What can hang from each mark:
Q_415: Q_391 Q_994
Q_228: Q_994
Q_994: Q_391 Q_840
Q_391: Q_415 Q_956
Q_840: Q_415 Q_994
Q_956: Q_415 Q_840 Q_994

Known rows, with every way that one mark hangs from another:
Q_391[Q_415[Q_994[Q_840]]]: [ 2.39 -0.49 -0.06 -1.15 -3.00  0.69  0.71 -2.60 -2.29  5.40  0.14  1.13
  0.56 -1.89 -1.82 -0.36  2.65  1.95 -0.63 -3.22 -1.16  2.83 -0.39 -1.07
  1.88]
Q_840[Q_415[Q_391[Q_956]] Q_994]: [ 4.76  0.42 -0.27  0.69 -1.45  0.37  0.64 -2.82 -1.41  6.59  1.22  2.08
 -1.29 -2.80 -1.91 -0.88  1.46  4.73 -1.35 -0.23  2.13  1.01 -3.08  1.00
  2.35]
Q_228[Q_994[Q_840[Q_415]]]: [-0.58  0.51  1.66  0.12  0.23  2.28 -1.03 -3.54  0.84  3.92  1.24  1.30
 -0.92 -1.66  1.29 -0.61 -0.87  1.72 -1.89 -1.52 -0.53  0.45  0.29 -0.79
  3.11]
Q_228[Q_994]: [-0.15  0.02  1.39 -0.69 -0.27  0.98 -1.30  0.49  0.96  3.38  0.27  1.59
  0.56 -1.57 -1.09 -0.16 -0.85  0.05  0.49 -0.99  1.38  0.98  0.35 -1.52
  1.32]
Q_415[Q_994[Q_391[Q_956]]]: [ 2.03  0.73  0.74 -0.46 -4.35  0.38  2.03 -1.01 -3.06  4.16  0.29  1.62
 -0.45 -4.15 -3.55  0.00  4.61  0.84 -0.19 -4.13  1.09  2.36 -0.93 -0.93
  1.91]
Q_840[Q_415 Q_994[Q_391]]: [ 3.09  1.00  1.64  0.33 -0.99  1.99 -0.27 -2.22 -1.01  2.52  1.71  3.31
 -0.56 -2.90  0.43  1.23 -0.21  3.19 -2.65 -1.57 -0.04 -0.13 -2.28 -0.04
  2.18]
Q_391[Q_415 Q_956[Q_840]]: [ 2.28 -0.57  0.20  0.68 -2.44  0.65  0.08 -2.51 -4.61  6.96 -0.63  0.35
  0.31 -3.87 -2.77  0.51  4.64  1.15 -0.01 -1.14  2.60  0.94  0.45 -1.34
  2.67]
Q_840[Q_415[Q_391[Q_956]]]: [ 3.83  0.24 -1.12  1.20 -2.28  1.02  1.47 -3.38 -1.13  6.03  0.86  0.70
 -1.78 -2.11 -2.12 -1.31  2.40  2.73 -0.92 -1.82  1.06  1.45 -1.74  0.36
  2.21]
Q_956[Q_415 Q_994[Q_840]]: [ 0.65 -0.46  3.78  3.04 -1.68  1.66 -1.31 -1.94  0.84  3.22  2.07 -0.09
  2.69 -3.05 -0.75  0.31  2.43  1.49  0.27 -2.07  0.68  2.14 -1.28 -1.94
  1.59]
Q_840[Q_415]: [ 2.87 -0.21  0.64 -0.54 -1.58  1.96  0.16 -1.89  0.10  2.74  1.36  1.36
  0.08 -1.33  0.65 -0.71 -0.44  1.25 -1.57 -0.81 -1.86  0.49 -0.77 -0.12
  1.65]
Q_228[Q_994[Q_391[Q_415 Q_956] Q_840]]: [-2.03  0.75  0.48  1.99 -0.82  1.26 -0.01 -4.28 -3.19  5.84 -1.06  1.68
 -1.95 -2.41 -3.19  1.05  3.84  0.89 -1.15 -4.49  3.94  0.89  1.17 -1.71
  3.29]
Q_228[Q_994[Q_840[Q_415[Q_391[Q_956]]]]]: [ 0.30  0.85  0.03  1.60 -0.60  1.24  0.39 -5.00 -0.38  6.99  0.53  0.82
 -2.47 -2.45 -1.66 -0.99  2.07  3.24 -1.02 -2.54  2.87  1.39 -0.67 -0.06
  3.85]
Q_391[Q_956[Q_994[Q_840]]]: [ 0.50 -0.64  2.60  1.02 -1.67  0.00 -0.87 -3.04 -1.80  4.39  0.61  0.42
  0.44 -3.54 -1.60 -1.14  2.58  2.16  0.22 -1.57  1.63  2.35 -0.26 -1.26
  2.97]
Q_228[Q_994[Q_391]]: [-0.84  1.39  2.00 -0.02 -0.80  1.46 -0.99 -0.13  0.18  2.21  0.25  2.31
 -0.06 -2.30 -1.70  1.21  0.24 -0.34  0.07 -3.04  2.20  0.76  0.10 -1.69
  1.62]
Q_415[Q_391[Q_956[Q_840]] Q_994]: [ 3.98  0.45  0.78 -0.32 -4.19 -0.63  1.72 -1.46 -3.20  7.24  0.39  0.17
  0.27 -6.00 -4.35 -0.30  5.65  2.81  1.45 -1.96  3.05  3.27 -1.87 -0.68
  2.60]
Q_415[Q_391[Q_956] Q_994]: [ 3.99  0.30 -0.78 -0.27 -4.44 -0.50  2.17 -0.93 -1.84  6.45  0.18  0.61
 -0.31 -3.36 -4.61 -1.37  4.20  2.24  1.04 -2.52  1.98  3.65 -1.84 -0.31
  1.50]
Q_415[Q_391[Q_956]]: [ 2.94 -0.29 -0.69  0.24 -2.35 -0.25  1.20 -1.48 -1.29  5.48  0.23  0.45
 -0.47 -2.34 -3.60 -1.22  2.58  1.19  0.88 -2.13  2.38  2.45 -1.13 -0.28
  1.43]
Q_391[Q_956[Q_840[Q_415] Q_994]]: [ 2.79  0.12  2.89  2.14 -2.64  1.81 -1.74 -3.55 -2.84  5.41  1.08  0.34
  0.18 -5.68 -0.90  0.36  3.67  4.16 -0.78  0.53  2.13  0.49 -1.52 -1.09
  3.94]
Q_391[Q_415[Q_994]]: [ 3.82 -0.26 -0.77 -1.02 -3.81  0.85  0.36 -0.35 -2.15  5.30 -0.17  1.43
  0.78 -1.65 -2.62 -0.06  2.26  1.13 -0.35 -2.21 -0.59  2.24 -1.08 -1.03
  0.85]
Q_840[Q_415[Q_391] Q_994]: [ 4.93  0.64 -0.01 -0.10 -1.07  0.91 -0.38 -1.95  0.29  4.94  1.73  2.45
 -0.27 -2.13 -0.50 -0.28 -0.31  4.25 -1.32 -0.14  0.51  1.02 -3.58  0.75
  1.69]

Rows:
[-0.26  1.78  2.38  1.98 -1.23  2.55 -0.45 -3.90 -2.98  5.06  0.36  1.61
 -2.02 -5.59 -1.35  1.84  3.75  1.82 -1.45 -1.80  3.85 -0.75  0.05 -1.24
  4.41] | Q_228[Q_994[Q_391[Q_956[Q_840[Q_415]]]]]
[ 0.63  0.60  1.83 -0.01 -1.27  2.61  1.09 -4.94 -1.19  1.58  1.74  1.50
 -1.09 -2.43  1.05  0.16  0.97  1.15 -2.32 -4.18 -1.34  0.59 -0.33 -0.53
  2.94] | Q_994[Q_391 Q_840[Q_415]]
[ 1.92  0.85  2.22  1.34 -2.17  2.16  1.17 -4.54 -3.95  4.01  0.89  0.91
 -1.09 -5.52 -0.99  1.24  4.23  1.53 -1.67 -2.22  1.79 -0.11 -0.56 -0.81
  3.63] | Q_994[Q_391[Q_956[Q_840[Q_415]]]]
[ 2.70 -0.18  1.47  0.38 -1.89  1.61  0.51 -4.01 -2.98  5.38  0.86  0.41
 -0.66 -4.71 -0.15 -0.33  3.27  2.05 -1.35 -0.06  0.72 -0.05 -0.22 -0.46
  3.64] | Q_391[Q_956[Q_840[Q_415]]]
[ 3.61 -0.06  2.24  0.47 -1.13  1.24 -0.34 -3.51 -3.21  5.97  1.53  1.94
 -0.23 -5.27  0.01  0.23  2.72  4.25 -1.84  1.37  1.91 -0.19 -1.42 -0.04
  3.94] | Q_391[Q_956[Q_840[Q_415 Q_994]]]
[ 1.83 -0.13  2.43  4.12 -2.80  1.52 -1.10 -1.24 -0.49  4.89  1.29 -0.08
  1.89 -3.54 -2.81  0.58  4.18  1.52  0.65 -0.92  2.79  1.65 -1.62 -1.53
  1.41] | Q_391[Q_956[Q_415 Q_994]]
[-2.68  1.14  2.87  3.49 -0.33  2.05  1.22 -3.52 -0.61  4.51  0.88  0.89
 -0.39 -3.75 -2.48  1.62  4.56 -0.04 -0.53 -4.40  4.03  1.07  0.62 -1.97
  2.99] | Q_228[Q_994[Q_391[Q_956[Q_415]] Q_840]]
[ 1.54  0.29  0.62  1.54 -2.80  1.13  0.79 -3.09 -5.59  5.61 -0.94  0.98
 -0.79 -4.64 -3.43  1.88  5.56  0.67 -0.21 -3.15  3.64  0.70  0.15 -1.69
  2.66] | Q_994[Q_391[Q_415 Q_956[Q_840]]]
[ 3.22  1.44  0.89 -0.17 -3.86  2.65  1.31 -1.90 -1.48  2.79  1.50  2.06
 -0.60 -3.26 -0.92  0.72  2.15  2.07 -1.92 -3.28 -1.43  1.34 -1.93 -0.60
  1.96] | Q_840[Q_415[Q_994[Q_391]]]
[-0.51  0.97 -0.24  2.21 -1.48  1.35 -0.51 -2.18 -2.81  5.96 -1.32  2.05
 -1.94 -2.16 -4.04  1.61  3.36  0.78 -0.67 -3.30  4.34  0.22  0.35 -1.58
  2.32] | Q_228[Q_994[Q_391[Q_415 Q_956]]]
[ 0.68  0.34  1.57  2.92 -2.45  1.67  2.03 -1.84 -1.65  3.53  0.74  0.68
  0.42 -3.23 -2.90  1.29  5.14 -0.58 -0.41 -3.73  2.37  1.13 -0.66 -1.37
  1.38] | Q_994[Q_391[Q_956[Q_415]]]
[-1.47  1.49  3.61  4.08 -1.32  2.19  0.00 -1.98 -1.80  5.30  0.65  0.71
  0.35 -6.03 -3.21  2.99  5.91 -0.03  0.27 -2.54  5.81  0.31  0.26 -2.44
  3.10] | Q_228[Q_994[Q_391[Q_956[Q_415 Q_840]]]]
[ 0.23 -0.37  3.17  3.95 -2.02  1.24 -0.68 -3.33 -0.85  5.03  1.47 -0.44
  1.40 -3.90 -1.99  0.18  4.25  1.94  0.18 -1.97  2.22  2.14 -1.05 -1.64
  2.41] | Q_391[Q_956[Q_415 Q_994[Q_840]]]
[ 2.82  0.22  0.56  0.45 -1.35  1.00 -0.54 -1.01 -2.50  3.86  0.20  3.45
  0.24 -2.05 -2.11  1.89  1.18  2.14 -1.06 -2.52  1.67  0.54 -1.99 -0.82
  1.06] | Q_840[Q_994[Q_391[Q_415]]]
[ 4.51  0.87  2.26  1.75 -2.71  1.74 -2.27 -2.56 -0.70  5.37  1.53  0.48
  0.36 -5.00 -1.35  0.65  2.07  4.41  0.57 -0.19  2.27  1.33 -3.14 -0.79
  2.84] | Q_956[Q_840[Q_415[Q_391]] Q_994]
[ 5.16  0.69  1.74  0.16 -1.05  1.11 -0.65 -2.45 -1.07  5.93  1.94  1.84
  0.22 -4.68 -0.34  0.70  1.16  4.77 -0.82  0.51  1.83  0.72 -3.21  0.22
  2.56] | Q_956[Q_840[Q_415[Q_391] Q_994]]
[ 3.40 -0.54 -1.25  0.18 -4.02  0.28  1.21 -1.47 -3.64  7.26 -0.61  0.79
 -0.01 -2.52 -3.86 -0.39  4.59  1.89 -0.31 -2.12  0.87  2.28 -0.65 -0.71
  1.49] | Q_391[Q_415[Q_994] Q_956]
[ 0.95  0.70  2.19 -1.46 -3.31  0.79  2.03 -2.20 -1.56  2.32  1.10  1.57
  0.22 -3.81 -1.46 -0.06  2.73  0.92 -0.43 -4.90 -0.82  2.69 -0.44 -1.37
  2.10] | Q_415[Q_994[Q_391 Q_840]]
[ 3.13  0.57  1.62  1.70 -1.72  1.56 -1.21 -4.14  0.41  4.51  1.90  0.58
 -0.37 -2.66 -0.50 -0.65  0.70  4.44 -0.47 -2.05  0.55  2.03 -2.89 -0.41
  2.67] | Q_956[Q_994[Q_840[Q_415[Q_391]]]]
[ 1.24 -0.21  1.67  1.43 -3.00  1.10  2.73 -2.89 -1.58  5.86  1.53 -0.19
  1.06 -4.10 -2.15 -0.61  5.47  1.02 -0.34 -3.30  0.38  2.69 -0.54 -1.03
  2.30] | Q_391[Q_956[Q_415[Q_994[Q_840]]]]
[ 3.21 -0.66  1.08  0.52 -1.25  0.04 -0.76 -2.27 -4.76  7.68 -0.48  1.87
  0.57 -4.58 -2.46  1.17  3.88  3.43 -0.54  0.46  3.60  0.50 -0.90 -0.84
  2.85] | Q_391[Q_415 Q_956[Q_840[Q_994]]]
[ 0.79  1.07  2.61  1.34 -3.10  1.91  2.41 -2.08 -0.67  3.02  2.03  0.79
  1.22 -4.07 -1.71  1.24  4.59  0.37 -0.52 -5.24 -0.20  2.52 -1.17 -1.62
  1.47] | Q_956[Q_415[Q_994[Q_391 Q_840]]]
[ 2.96  0.30  0.44 -1.70 -3.01 -0.19  1.84 -1.72 -0.40  4.71  1.18  0.63
  0.53 -2.97 -2.56 -1.39  2.37  2.08  0.78 -3.74 -0.19  3.94 -1.62 -0.41
  1.80] | Q_415[Q_391 Q_994[Q_840]]
[ 5.00  0.84 -1.28  0.45 -4.62  0.96  2.15 -2.77 -1.62  7.12  0.98  0.60
 -1.53 -3.28 -3.10 -1.00  3.83  3.76 -0.74 -2.07  0.61  2.27 -2.66  0.57
  2.23] | Q_840[Q_415[Q_391[Q_956] Q_994]]
[ 4.18  0.65  0.25  1.58 -4.07  0.96  1.94  0.17  0.96  5.63  1.58  0.17
  1.73 -3.02 -3.61  0.14  3.89  1.56  1.05 -2.98  1.14  3.48 -2.96 -0.98
  0.04] | Q_956[Q_415[Q_391 Q_994]]
[ 1.59  0.99  4.36  1.34 -2.72  1.37 -2.34 -1.03 -2.41  2.32  1.00  1.12
  1.39 -5.83 -1.87  1.95  2.72  1.50  0.99 -2.26  2.71  1.46 -1.40 -2.33
  2.47] | Q_956[Q_840 Q_994[Q_391]]
[-2.43  0.96  2.67 -0.18  0.01  1.42 -0.73 -2.12 -0.07  2.39  0.65  2.02
 -0.54 -2.53 -0.93  0.76  0.61  0.24 -0.44 -4.19  1.56  1.12  0.88 -1.93
  2.60] | Q_228[Q_994[Q_391 Q_840]]
[ 2.67 -0.42  1.71  2.67 -3.00  0.63 -2.47 -2.34 -4.43  7.09 -0.45  0.19
  0.84 -4.89 -3.39  1.05  4.71  2.99  0.70 -0.41  3.89  1.18 -0.81 -1.72
  2.82] | Q_391[Q_415 Q_956[Q_840 Q_994]]
